Each row was made from one path, in order. Every step used is in the known rows, and no mark comes twice. Write each row's path.
Known rows
tidodid-rupetiv-zagafi-rasab: [-5.2,7.7,0.5,0.6,-5.4,-41.5,-2.6,-1.9,18.3,-2.9,9.0,14.9,-17.7,-3.2,-5.7,-7.1,-3.6,-5.8,-9.0,6.4,-33.5,1.1,26.1]
tidodid-rupetiv-zagafi-rasab-fimov: [-18.0,5.9,17.1,-2.4,-6.5,-15.5,6.2,-8.5,-24.8,-11.9,0.9,16.9,-17.7,-1.1,-11.2,-19.7,-13.4,-3.5,-3.4,16.2,-34.9,9.4,40.9]
rasab-fimov-keked: [-20.1,-4.7,19.0,-2.6,-17.0,20.0,19.5,-5.8,-29.6,-4.7,0.4,3.3,-27.6,-2.3,-0.6,-10.5,-13.4,-5.2,-6.9,7.7,13.8,-2.7,45.3]
tidodid-tiba: [-3.5,3.9,8.3,8.7,-3.0,11.3,-1.2,3.6,16.1,1.4,-1.9,-8.5,6.0,4.1,18.7,-0.5,18.5,3.4,-6.4,4.1,-3.7,-6.2,40.7]
tidodid-tiba-rupetiv-zagafi-rasab: [-12.1,4.1,4.1,13.1,-1.1,-44.1,7.9,-6.8,19.8,-8.9,7.8,1.2,-12.5,1.3,-0.7,-0.1,2.1,-15.2,-2.7,14.7,-46.7,-2.2,16.2]
zagafi-rasab-fimov-keked-dofaz: [10.7,-14.8,10.4,-13.0,1.8,-15.9,17.1,3.8,-4.1,-17.1,16.8,15.1,-38.4,0.4,13.6,-16.0,-26.5,-14.5,8.6,8.2,12.1,7.9,31.8]
tiba-tidodid-rupetiv: [-4.7,11.0,5.9,0.1,-6.7,-15.1,-9.1,-0.1,18.3,0.4,-6.4,4.9,7.7,-2.6,11.4,-2.6,11.9,15.6,30.3,-2.3,-14.9,4.9,-2.4]
tiba-tidodid: [6.3,4.3,-7.1,-10.6,-9.9,-14.2,-2.5,-7.1,15.0,-2.4,-12.2,-0.9,13.3,1.6,-1.9,1.8,7.7,7.7,23.7,-10.6,-19.3,3.3,-23.9]
fimov-keked-rasab-zagafi-rupetiv-tiba: [-0.9,16.7,-4.2,5.1,10.9,-36.7,16.7,-7.9,11.9,-12.8,10.5,-13.7,-74.9,-13.1,2.9,1.3,1.6,4.1,32.3,23.2,-3.4,-18.3,21.0]
zagafi-rupetiv: [-14.9,16.4,-0.4,11.1,10.7,7.3,10.5,0.5,1.7,-8.1,-2.9,5.8,-30.6,-11.2,-1.8,-2.7,3.4,6.7,28.0,2.2,-1.4,-4.7,6.6]
dofaz-keked-fimov: [-8.2,2.6,-1.7,-4.2,9.0,28.5,-2.4,2.8,10.0,-1.7,3.9,-3.8,-4.3,5.1,-4.5,-10.1,-9.9,1.7,-34.9,4.3,-1.4,8.9,-7.2]
tidodid-tiba-rupetiv: [-20.1,1.7,17.1,28.7,8.2,-8.3,9.1,-2.0,7.4,-6.6,1.3,-15.2,5.0,3.1,20.6,7.2,14.6,-5.5,20.4,19.1,-20.6,-3.1,0.3]
dofaz-keked-rasab-zagafi: [9.8,15.0,-15.2,10.0,5.1,-2.9,-1.8,-3.3,-33.5,-8.7,15.7,-16.1,-38.6,-3.9,12.0,14.1,-12.6,-5.3,-9.1,21.9,-16.4,15.1,15.6]
keked-rasab: [30.8,5.5,-8.5,4.3,13.1,-20.6,-2.4,1.5,-8.1,-10.7,14.3,0.3,-15.2,7.2,10.4,10.5,-1.3,-9.7,14.5,-5.0,6.5,6.2,6.5]
dofaz-keked: [-19.8,9.2,-2.9,1.2,-8.9,27.3,-4.5,-0.3,17.2,10.2,-15.9,4.9,-5.7,-2.6,-3.8,-4.2,-12.0,3.5,-42.2,9.2,-12.8,6.6,-15.5]
tiba-rupetiv-tidodid: [4.4,-17.0,4.1,7.5,-8.0,-44.9,6.5,-9.9,4.7,-3.7,2.6,2.6,6.8,1.4,-10.1,7.3,5.4,-3.6,16.9,9.9,-14.7,-13.7,-37.2]
keked-fimov-rasab-zagafi: [7.6,-8.5,-0.5,1.4,6.7,5.7,9.5,-10.3,-33.0,-11.1,29.2,-20.4,-33.5,-9.0,10.8,3.9,-6.7,0.0,-22.6,15.1,-6.1,0.0,40.6]
tiba-tidodid-rupetiv-zagafi-rasab-fimov-keked: [-21.2,3.1,17.2,-6.6,-25.3,-15.1,15.6,-10.3,-9.1,-7.4,0.5,13.0,-32.4,-3.9,-3.9,-14.6,-10.8,-3.7,1.4,6.8,-16.9,-0.7,51.5]
tidodid-tiba-rupetiv-zagafi-rasab-fimov-keked: [-30.4,-1.6,24.6,10.1,-16.7,-8.6,25.2,-10.1,-14.4,-10.9,5.2,1.9,-34.5,-0.7,2.8,-10.1,-8.6,-15.3,-6.8,19.4,-18.8,-5.5,60.2]
keked-rasab-zagafi-rupetiv: [2.9,23.8,-11.4,18.5,19.3,-9.7,11.7,-1.7,-34.8,-20.3,18.0,-9.7,-58.9,-12.6,9.9,10.7,-0.6,0.5,41.9,14.7,-8.1,4.3,26.7]
fimov-keked: [-9.0,-4.8,5.7,-0.4,-15.1,5.1,12.8,-0.3,2.5,2.9,5.6,-0.6,-25.1,-3.5,4.7,0.7,-4.5,-5.8,-9.9,-1.2,20.1,-9.9,29.4]
dofaz-keked-fimov-rasab-zagafi-rupetiv: [-19.2,14.5,-2.4,13.3,11.6,25.7,15.9,-7.9,-16.0,-11.9,12.1,-7.7,-60.1,-19.8,5.0,-1.8,-8.3,8.1,-11.5,19.2,-12.6,-1.5,31.4]
dofaz-keked-rasab-zagafi-rupetiv-tidodid-tiba: [5.9,11.7,-4.6,13.5,-7.4,-8.1,2.5,-2.4,9.6,-5.5,2.9,-4.5,-30.4,-3.8,12.8,5.9,16.2,6.8,-2.1,15.8,-15.2,-11.1,41.1]
zagafi-rasab-fimov-keked: [-21.2,-7.2,20.6,-2.1,-12.2,10.9,18.6,-5.7,-15.8,-11.2,7.3,11.1,-33.8,0.0,-1.7,-18.3,-18.6,-8.7,-9.6,7.4,3.9,-2.1,56.3]
tidodid-rupetiv: [-9.7,7.5,11.5,8.7,1.2,-3.6,-7.1,5.8,6.2,2.6,3.7,5.7,-2.5,-3.9,13.0,-4.1,5.7,9.4,10.5,6.4,0.4,2.8,16.0]

Write each row's path
[23.5,1.9,-3.9,3.8,0.8,-16.5,8.0,1.2,-6.3,-8.5,18.7,-0.3,-35.4,4.6,14.4,10.8,-5.0,-14.7,6.8,-5.8,22.7,-1.8,29.7] | fimov-keked-rasab
[-5.6,5.7,11.1,-2.7,4.5,-35.0,-5.0,-1.9,43.1,3.8,-3.5,-1.1,-16.9,-4.3,3.1,-10.9,8.5,14.1,12.6,17.4,-7.6,-14.7,-2.5] | tidodid-rupetiv-tiba
[12.2,-16.1,7.4,-5.0,7.8,12.6,8.2,-8.0,6.0,-6.1,18.2,-0.7,-12.9,-1.5,5.7,-5.8,-4.0,-0.5,-37.3,-5.6,9.3,-7.4,25.8] | keked-fimov-rasab
[0.6,10.8,-5.7,-8.9,-2.4,-33.8,10.4,-19.6,31.9,-8.5,-9.2,-9.1,-36.7,-14.4,-2.3,-1.9,9.5,17.5,30.1,8.6,-32.0,-15.3,-10.2] | fimov-rasab-zagafi-rupetiv-tiba-tidodid
[-24.4,0.9,20.8,-1.3,-20.3,-7.2,17.2,-6.5,-18.2,-6.3,6.7,13.2,-39.4,-4.7,-2.9,-15.5,-14.8,-7.8,-11.5,12.0,-7.5,-2.3,63.9] | tidodid-rupetiv-zagafi-rasab-fimov-keked
[15.0,12.6,-10.7,5.4,6.1,1.2,-6.1,1.2,4.9,-2.5,1.8,4.6,-19.6,5.4,7.4,6.9,-10.9,-7.1,-18.7,2.3,-3.6,11.2,-5.9] | dofaz-keked-rasab
[10.9,4.5,-0.2,13.2,-10.6,-19.2,11.2,-2.3,1.7,-9.3,13.4,-7.7,-39.9,-4.0,17.1,8.3,20.1,1.9,15.1,10.4,1.9,-20.0,64.1] | fimov-keked-rasab-zagafi-rupetiv-tidodid-tiba
[-2.5,-3.6,-2.1,2.0,2.0,20.1,7.3,-10.6,-25.7,-6.2,21.1,-18.2,-36.1,-10.5,8.6,1.7,-13.1,1.2,-44.6,19.8,-12.5,3.4,32.8] | dofaz-keked-fimov-rasab-zagafi
[20.4,3.2,-13.2,4.6,-1.0,-39.2,7.8,-7.5,-18.8,-13.9,14.6,1.6,-40.5,-9.2,-6.6,9.5,5.4,2.9,30.1,9.4,-7.0,-11.9,10.6] | keked-rasab-zagafi-rupetiv-tidodid
[-10.1,12.9,1.5,-0.7,12.3,-26.8,9.3,-6.1,39.1,-4.5,-8.8,-1.2,-39.6,-10.0,-8.8,-9.7,7.0,11.9,26.5,13.6,-8.6,-20.4,-10.5] | zagafi-rupetiv-tiba
[-22.0,1.4,16.4,4.2,-1.4,-22.1,14.8,-13.9,-31.4,-16.9,0.6,9.4,-16.7,0.7,-15.2,-13.5,-16.9,-12.3,4.3,20.7,-44.3,9.4,16.0] | tiba-rupetiv-zagafi-rasab-fimov
[-8.7,9.6,-1.0,12.5,15.8,11.3,18.4,-7.7,-25.5,-16.9,20.2,-10.3,-57.5,-18.3,6.8,0.3,-1.8,6.4,9.1,14.5,-5.9,-4.8,38.8] | keked-fimov-rasab-zagafi-rupetiv
[20.6,-13.0,-1.3,-11.6,-1.1,-20.6,12.5,8.3,11.2,-5.8,15.8,5.9,-31.1,-2.2,18.4,-0.9,-15.3,-12.3,8.8,1.2,25.7,1.5,9.8] | fimov-keked-dofaz
[7.7,-6.6,10.7,-12.1,-6.6,-34.4,15.5,3.2,-5.1,-12.3,16.4,17.6,-43.8,-4.4,12.3,-13.3,-23.0,-13.4,6.8,13.2,0.6,8.0,38.6] | tidodid-rupetiv-zagafi-rasab-fimov-keked-dofaz
[11.7,-12.7,9.3,-13.3,-2.3,-8.9,17.7,3.7,-14.9,-11.9,11.5,8.9,-33.5,-1.5,14.5,-9.6,-22.3,-11.6,11.3,8.4,20.6,7.1,22.7] | rasab-fimov-keked-dofaz
[-15.3,-3.4,18.2,-2.2,3.8,7.0,7.1,-6.8,-23.1,-17.6,2.1,14.6,-11.5,4.4,-8.4,-23.6,-17.8,-3.4,0.2,10.8,-20.6,9.8,34.1] | zagafi-rasab-fimov
[-1.8,21.2,-8.2,18.4,11.4,-7.1,18.1,-1.9,-33.6,-18.5,20.7,-10.3,-71.6,-14.4,12.3,11.0,-2.6,-2.8,36.9,13.9,2.7,-1.3,42.0] | fimov-keked-rasab-zagafi-rupetiv
[11.0,-8.9,5.1,0.6,-16.5,-13.8,-2.7,-1.2,24.1,3.5,-1.7,-1.1,11.8,5.1,7.3,0.1,22.9,5.5,-8.5,2.2,-4.6,-18.2,31.9] | rupetiv-tidodid-tiba
[16.5,5.9,-9.7,9.0,0.8,-17.2,9.4,-3.1,-43.7,-13.3,29.4,-20.0,-50.5,-4.3,17.6,17.3,-7.6,-11.2,11.3,15.1,4.8,5.0,44.6] | fimov-keked-rasab-zagafi
[-12.6,10.0,2.7,16.0,-10.3,-38.0,11.2,-8.7,-3.2,1.9,-3.8,-13.4,-3.3,-3.0,1.3,15.4,13.1,-12.3,1.7,18.2,-39.5,-5.2,-1.8] | tidodid-tiba-rupetiv-zagafi
[7.6,4.2,-5.6,-18.4,-6.9,-39.7,-2.0,-12.3,46.3,-1.0,-17.5,-5.4,1.5,0.6,-7.9,-4.0,11.3,13.0,26.9,-1.4,-25.3,-9.9,-36.4] | rupetiv-tiba-tidodid
[1.1,2.8,-6.7,-5.1,-5.7,-39.4,2.1,-5.4,14.2,-4.2,7.0,11.1,-16.1,-0.7,-13.8,-4.7,-7.2,-11.7,-15.9,2.5,-33.5,-0.6,15.8] | rupetiv-zagafi-rasab
[15.8,6.9,-3.1,12.6,-2.8,-22.1,4.7,-2.1,1.0,-10.7,10.8,-7.3,-28.0,-2.2,14.6,8.0,22.2,4.9,19.7,10.9,-8.4,-14.9,49.1] | keked-rasab-zagafi-rupetiv-tidodid-tiba
[-7.4,28.7,-12.8,19.2,14.9,4.6,9.3,-1.9,-26.8,-15.0,9.7,-7.1,-62.0,-14.1,7.8,8.7,-6.4,2.2,20.9,19.7,-14.5,7.6,18.5] | dofaz-keked-rasab-zagafi-rupetiv
[-2.0,9.8,-2.9,-5.1,-10.5,-48.6,-3.9,-5.7,26.5,-3.9,2.4,14.3,-11.1,-2.6,-6.6,-6.6,0.5,-1.7,2.6,1.3,-43.3,2.9,13.0] | tiba-tidodid-rupetiv-zagafi-rasab
[-10.5,7.5,-2.7,10.4,-8.5,-45.1,12.3,-11.2,-13.8,1.0,-2.2,-7.8,-7.9,-5.8,-10.8,16.0,1.3,-14.3,5.1,15.5,-37.0,-1.0,-27.6] | tiba-rupetiv-zagafi
